Known rows, with every step that occurs:
a/g/x/s: 4.183; -2.909; -0.055; -0.663; -3.604; -4.012; -2.023; -1.617; -3.062; -2.811; 2.886; 1.102; -2.992; -3.194; 1.488; 0.378; -1.386; -1.962; 0.210; 2.107; 0.492; 0.928; -2.195
k/g/x: -0.206; -0.569; -0.209; -0.396; -1.584; -1.238; 1.023; 0.279; -2.437; -3.469; 0.130; 0.190; -2.649; -3.767; 0.763; 0.075; 0.129; -2.335; 1.119; 0.963; 1.637; -1.328; -1.552
t/k/b: 0.235; 3.358; -3.911; 0.761; -1.770; 2.017; -0.204; -4.581; 0.414; -2.080; 2.078; -0.009; -0.978; 0.896; 1.535; 0.587; 0.844; 2.371; -1.144; -0.383; 0.008; 0.200; 0.645
g/b/k/t: 1.165; 2.818; -1.576; -0.955; -2.094; 4.637; -0.132; 0.030; -1.000; -1.165; 2.082; -1.315; -3.375; 1.622; 1.601; -0.984; -2.360; -0.543; -1.814; 0.231; -0.968; -4.273; 1.867
d/g: 0.667; -1.657; -1.378; 1.469; 1.718; 0.631; -1.296; -1.168; 1.158; -1.437; -2.078; -1.558; -1.649; -0.724; 2.662; -1.912; -0.463; -1.385; 2.191; -0.319; 0.536; 1.091; -2.291
t/k: -1.386; 1.731; -2.945; -1.870; -0.881; -0.880; 1.375; -2.976; -0.877; -2.703; -0.123; -1.043; 1.561; 1.968; 2.607; 0.147; -1.415; 1.378; 1.059; 1.661; -0.898; 0.089; -0.516
s/g/k/t: -0.693; 1.302; -1.945; -2.049; 0.829; 1.808; -2.504; 0.657; -1.452; -1.729; 1.976; -0.992; -1.000; 1.356; 4.054; -0.183; -3.156; -2.514; 1.914; 2.653; -0.877; -5.075; 2.772
x/s: 3.088; -1.672; -0.298; -0.919; -2.048; -1.602; -1.204; -1.286; -1.321; -0.940; 2.929; -0.280; -1.357; -0.892; 0.183; 1.251; -0.139; -0.732; -0.693; 1.944; -0.283; 1.734; -0.350
a/g/b: 3.439; 0.027; -0.109; 3.648; 0.073; 0.046; -1.466; -0.819; -0.582; -0.059; 0.739; 0.316; -3.133; -0.931; 0.169; -2.072; -0.865; 1.237; 0.243; -4.004; 1.342; -0.289; -0.437
b/a/g: 0.811; -3.420; 0.833; 2.195; 1.725; -1.505; -2.889; -3.424; -1.039; -0.555; 1.416; -0.570; -0.474; -3.886; 2.481; -0.433; -1.901; -1.987; 2.310; -0.622; 0.062; 0.262; -3.178
b/g/k: -2.103; -0.845; -1.833; 1.703; 1.471; -0.998; -1.564; -0.931; -0.735; -5.856; 0.761; -0.934; -2.296; 1.157; 2.818; 1.568; -3.136; -1.160; 3.406; 0.249; 0.797; 0.282; 0.492
q/g/b/k: 1.570; 1.308; -2.032; 2.036; -3.580; 1.473; 2.059; -1.475; -0.369; -3.712; 1.445; -3.231; -5.001; 3.325; -0.120; -1.805; -0.986; 1.628; 0.206; -2.514; 0.845; -0.609; -0.675
x/s/g/b: 6.162; 0.375; 0.004; 1.761; -1.551; -0.517; -1.510; -2.011; -1.448; -0.258; 4.076; -0.581; -4.030; 0.252; 1.258; -1.274; -0.032; 0.891; 0.048; -1.667; 0.612; 0.695; -0.249
x/s/g/k/b/a: 1.607; -0.867; -2.222; 1.934; -0.665; -0.367; -2.908; -6.866; -1.860; -3.733; 7.587; 0.607; -2.400; -2.882; 2.596; 1.449; -0.427; -1.161; 0.408; 0.376; 0.814; 1.722; -0.898
d/g/q: 0.614; -2.129; 0.346; 3.275; 2.175; 1.057; 2.096; -0.253; 0.379; -1.181; -3.664; -3.654; -0.990; -1.532; 1.275; -0.794; -0.195; 1.992; 1.911; 0.178; 2.570; 2.628; -2.956
x/s/g/q: 3.883; -2.079; 2.168; 1.511; -0.247; -0.880; 1.028; -0.888; -1.460; 0.272; 0.467; -4.276; -1.333; -1.017; 1.487; 0.949; -0.234; 1.893; 1.772; 2.168; 1.315; 2.218; -2.498
d/g/b/a: 1.686; -1.430; -1.202; 3.250; 1.836; 0.705; -0.839; -4.932; -1.048; -2.791; 2.958; 0.734; -2.056; -3.242; 2.211; -2.017; -0.516; -0.419; 0.474; -2.756; 1.989; 2.138; -2.209
s/g: 2.285; -0.197; 1.040; 0.051; 0.492; -0.514; -1.663; -0.954; 0.050; 1.088; 0.781; -2.217; -1.010; 0.632; 2.705; -0.762; -0.396; -0.897; 2.548; 0.671; -0.760; -0.735; -1.349
s/g/b/a: 2.714; -0.595; 0.377; 2.344; 0.954; -0.114; -1.075; -4.795; -1.797; -1.165; 4.774; 0.286; -1.735; -2.348; 2.213; -1.295; -0.440; -0.109; 0.712; -2.261; 1.121; 0.965; -1.707
t/k/g/b/a: 0.145; -0.146; -1.895; 1.960; 0.930; 0.430; 0.678; -5.378; -2.444; -3.687; 3.692; -0.645; -1.435; -3.423; 1.957; -0.282; -0.600; -0.134; 0.901; -1.538; 1.664; 0.697; -1.587
a/g/s/x: 3.569; -0.534; -0.472; 0.885; -2.176; -3.380; -0.019; 2.086; -2.521; -3.178; -0.721; 2.186; -4.118; -0.923; 0.137; -1.643; -1.486; -2.496; -1.257; -0.858; 0.918; 0.374; -1.694
s/x: 1.185; 0.764; -0.925; 0.700; -2.100; -1.413; 1.555; 1.245; -0.357; -1.832; -1.975; 3.213; -2.513; 0.783; 1.136; -1.865; -0.472; -1.509; -0.651; -0.151; 0.071; -0.512; -0.718
s/g/q: 1.862; -0.964; 2.314; 2.068; 1.127; 0.118; 1.742; 0.022; -0.546; 0.899; -1.426; -4.093; -0.545; -0.464; 1.355; 0.117; -0.221; 2.316; 2.288; 0.944; 1.530; 1.219; -2.241
g/x/s: 3.345; -1.616; -0.446; -1.869; -4.053; -3.259; -0.437; -1.375; -3.112; -3.259; 3.552; 1.876; -2.268; -2.242; 0.649; 0.841; -0.293; -1.266; -1.191; 2.575; 0.635; 1.376; -1.002

Rows:
1.530; 1.102; -2.405; -0.633; -2.441; -2.477; 2.318; 1.230; -3.216; -5.421; -0.698; 0.457; -3.907; -0.612; 0.712; -0.652; -0.809; -2.419; -0.612; 0.611; 1.070; -0.027; -1.349 -> t/k/g/s/x
-0.694; 0.281; -1.384; 0.204; 0.186; -1.721; -1.222; -1.060; -1.195; -3.100; 1.965; -0.895; -1.171; 1.591; 2.535; 0.184; -2.294; -1.107; 3.171; 1.103; -0.148; -0.894; 0.153 -> s/g/k
1.724; 1.758; -1.192; 0.033; -1.672; 4.025; -1.478; -0.220; -1.027; -0.801; 1.611; -1.919; -3.981; 0.775; 2.398; -1.352; -3.086; -1.095; -0.720; -0.129; -1.174; -4.510; 0.933 -> a/g/b/k/t
2.408; 0.556; -2.007; 2.800; -0.731; 0.632; 0.975; -0.161; -0.080; -2.176; 0.487; -0.919; -3.310; 2.009; -0.565; -2.607; 0.740; 2.371; 0.565; -4.036; 2.958; -0.786; 1.516 -> q/g/b
-0.674; 2.373; -3.407; 2.421; -1.127; 1.513; -1.254; -2.393; 0.167; -2.998; 3.227; 1.393; -2.481; 0.310; -0.221; 1.166; 0.433; 0.948; -1.087; -1.322; 1.132; -0.013; 2.050 -> g/k/b
-1.639; -0.710; -2.084; -0.647; 1.633; 1.210; -3.342; -1.009; -1.991; -2.783; 2.311; 0.012; -0.708; -1.613; 3.870; 0.049; -4.052; -3.171; 1.833; 1.800; -0.383; -4.444; 1.588 -> b/a/g/k/t
4.752; -1.583; 0.791; -0.687; -1.216; -1.747; -2.599; -1.970; -1.070; 0.342; 3.163; -2.392; -2.125; -0.122; 2.822; 0.237; -0.542; -1.451; 1.963; 2.165; -1.054; 0.623; -1.631 -> x/s/g
2.045; 0.616; -1.126; 0.231; -3.572; -1.551; 2.303; 1.996; -2.914; -4.965; -0.109; -0.245; -5.868; -0.789; -0.456; -0.578; -0.886; -3.244; -1.256; 0.186; 0.722; -0.038; -2.044 -> b/k/g/s/x
1.876; -1.089; -1.316; -0.625; -0.831; -1.879; 0.501; 1.783; -2.238; -3.743; 1.169; -2.611; -2.271; 0.979; -2.003; -0.277; 0.403; -0.019; -0.323; -0.948; 2.603; 0.650; 0.606 -> q/g/s
4.375; -1.615; -0.958; 0.430; -3.231; -1.569; -2.393; -2.987; -2.208; -4.636; 4.202; 0.776; -4.886; -2.549; 2.306; 1.773; -0.242; -1.170; -0.430; 1.463; 1.184; 1.855; -1.076 -> k/b/g/x/s
0.823; -1.234; -1.257; -0.059; -0.989; -1.552; -0.068; -1.047; -1.271; -4.063; -0.951; 1.389; -2.449; -2.224; 2.705; -2.026; -0.625; -1.752; 1.164; 0.574; 1.559; 0.502; -2.599 -> d/g/x
4.269; 1.515; 0.233; 2.261; -0.258; 0.493; -0.755; -1.178; -0.600; 0.297; 2.146; -0.477; -3.116; 0.814; 1.190; -2.052; -0.074; 1.351; 0.487; -2.884; 0.868; -0.317; 0.003 -> s/g/b
3.762; -2.734; -1.389; -0.828; -2.933; -2.874; -1.189; -2.178; -2.364; -4.169; 2.263; 0.911; -3.322; -2.704; 2.357; -0.310; -0.669; -2.112; 0.201; 2.376; 0.957; 2.127; -2.497 -> d/g/x/s
1.078; 2.085; -2.324; -0.549; -2.171; 4.346; 0.015; 0.277; -0.623; -2.200; 1.441; -2.829; -4.109; 2.692; 1.881; -1.787; -2.063; -0.220; -0.377; -0.164; -0.030; -4.975; 2.096 -> q/g/b/k/t
-1.192; 0.137; -2.568; 2.286; 0.235; 0.741; -1.451; -5.723; -1.105; -3.839; 5.567; 1.886; -1.215; -2.805; 1.113; 1.252; -0.157; -0.441; -0.549; -0.861; 1.291; 1.234; 0.021 -> g/k/b/a
-0.398; 0.960; -2.995; 1.098; -0.245; 1.051; -0.672; -7.457; -1.000; -3.045; 4.653; 0.705; -0.002; -2.210; 2.563; 0.802; 0.159; 0.674; -0.597; -0.199; 0.474; 1.424; -1.103 -> t/k/b/a
1.340; -0.811; 0.888; 4.937; 1.715; 2.648; 0.580; -1.429; 0.521; -1.854; -1.324; -3.745; -3.038; -1.189; 1.230; 1.838; 0.368; 3.069; 1.111; -1.040; 2.953; 2.433; -1.217 -> k/b/g/q
0.381; 0.367; -1.893; -1.700; -0.379; -1.339; 0.966; -0.001; -3.570; -4.369; 1.603; -3.386; -1.680; -1.697; -0.478; 1.484; -0.453; -1.154; 0.035; 0.980; 1.160; 0.687; -0.691 -> t/k/g/s
-2.153; 1.396; -2.639; -2.120; 0.538; 2.076; -1.436; 1.269; -1.290; -2.430; 1.451; 0.491; -0.377; 0.943; 2.329; 0.263; -2.883; -1.839; 0.272; 2.310; -0.415; -4.685; 3.614 -> g/k/t
2.994; -1.642; 0.564; 0.232; -0.087; -2.516; -1.949; 1.112; -2.706; -1.630; 1.469; -1.297; -2.027; -2.059; -1.262; 0.242; -1.278; -1.261; -0.631; -0.900; 0.968; 1.178; -1.224 -> a/g/s
0.971; 2.076; -2.579; 1.830; -0.244; 1.147; 1.489; -1.937; -1.458; -2.899; 0.768; -1.771; -2.810; -0.559; 0.877; -0.786; -0.251; 1.253; 0.806; -2.133; 1.501; -0.784; 0.074 -> t/k/g/b
2.982; -0.231; -0.600; 0.953; -1.352; -2.337; 0.340; 1.912; -2.254; -5.019; -0.720; 1.444; -5.019; 0.129; 1.152; -0.520; -1.344; -2.489; -0.790; -0.666; 1.268; 1.255; -1.104 -> b/g/s/x
2.964; 1.630; -2.850; 1.068; -2.346; -1.410; 0.315; -0.751; -2.101; -6.350; 0.432; 1.291; -5.261; 0.829; 2.195; -0.265; -1.160; -1.071; -1.316; -0.751; 1.181; 1.321; -0.760 -> t/k/b/g/s/x
-1.317; -0.433; -0.355; 1.653; 0.977; 0.753; 4.001; -0.733; -1.375; -2.421; -2.740; -5.367; -0.241; -1.805; 0.959; 1.416; -0.328; 2.277; 2.596; 1.688; 2.130; 0.763; -2.174 -> t/k/g/q
1.186; -0.417; -0.343; 2.232; 0.647; 0.164; 0.050; -4.195; -1.756; -1.859; 4.291; 1.734; -1.028; -2.785; 0.496; -0.892; -0.204; 0.467; -0.954; -2.617; 1.644; 1.433; -0.750 -> g/b/a
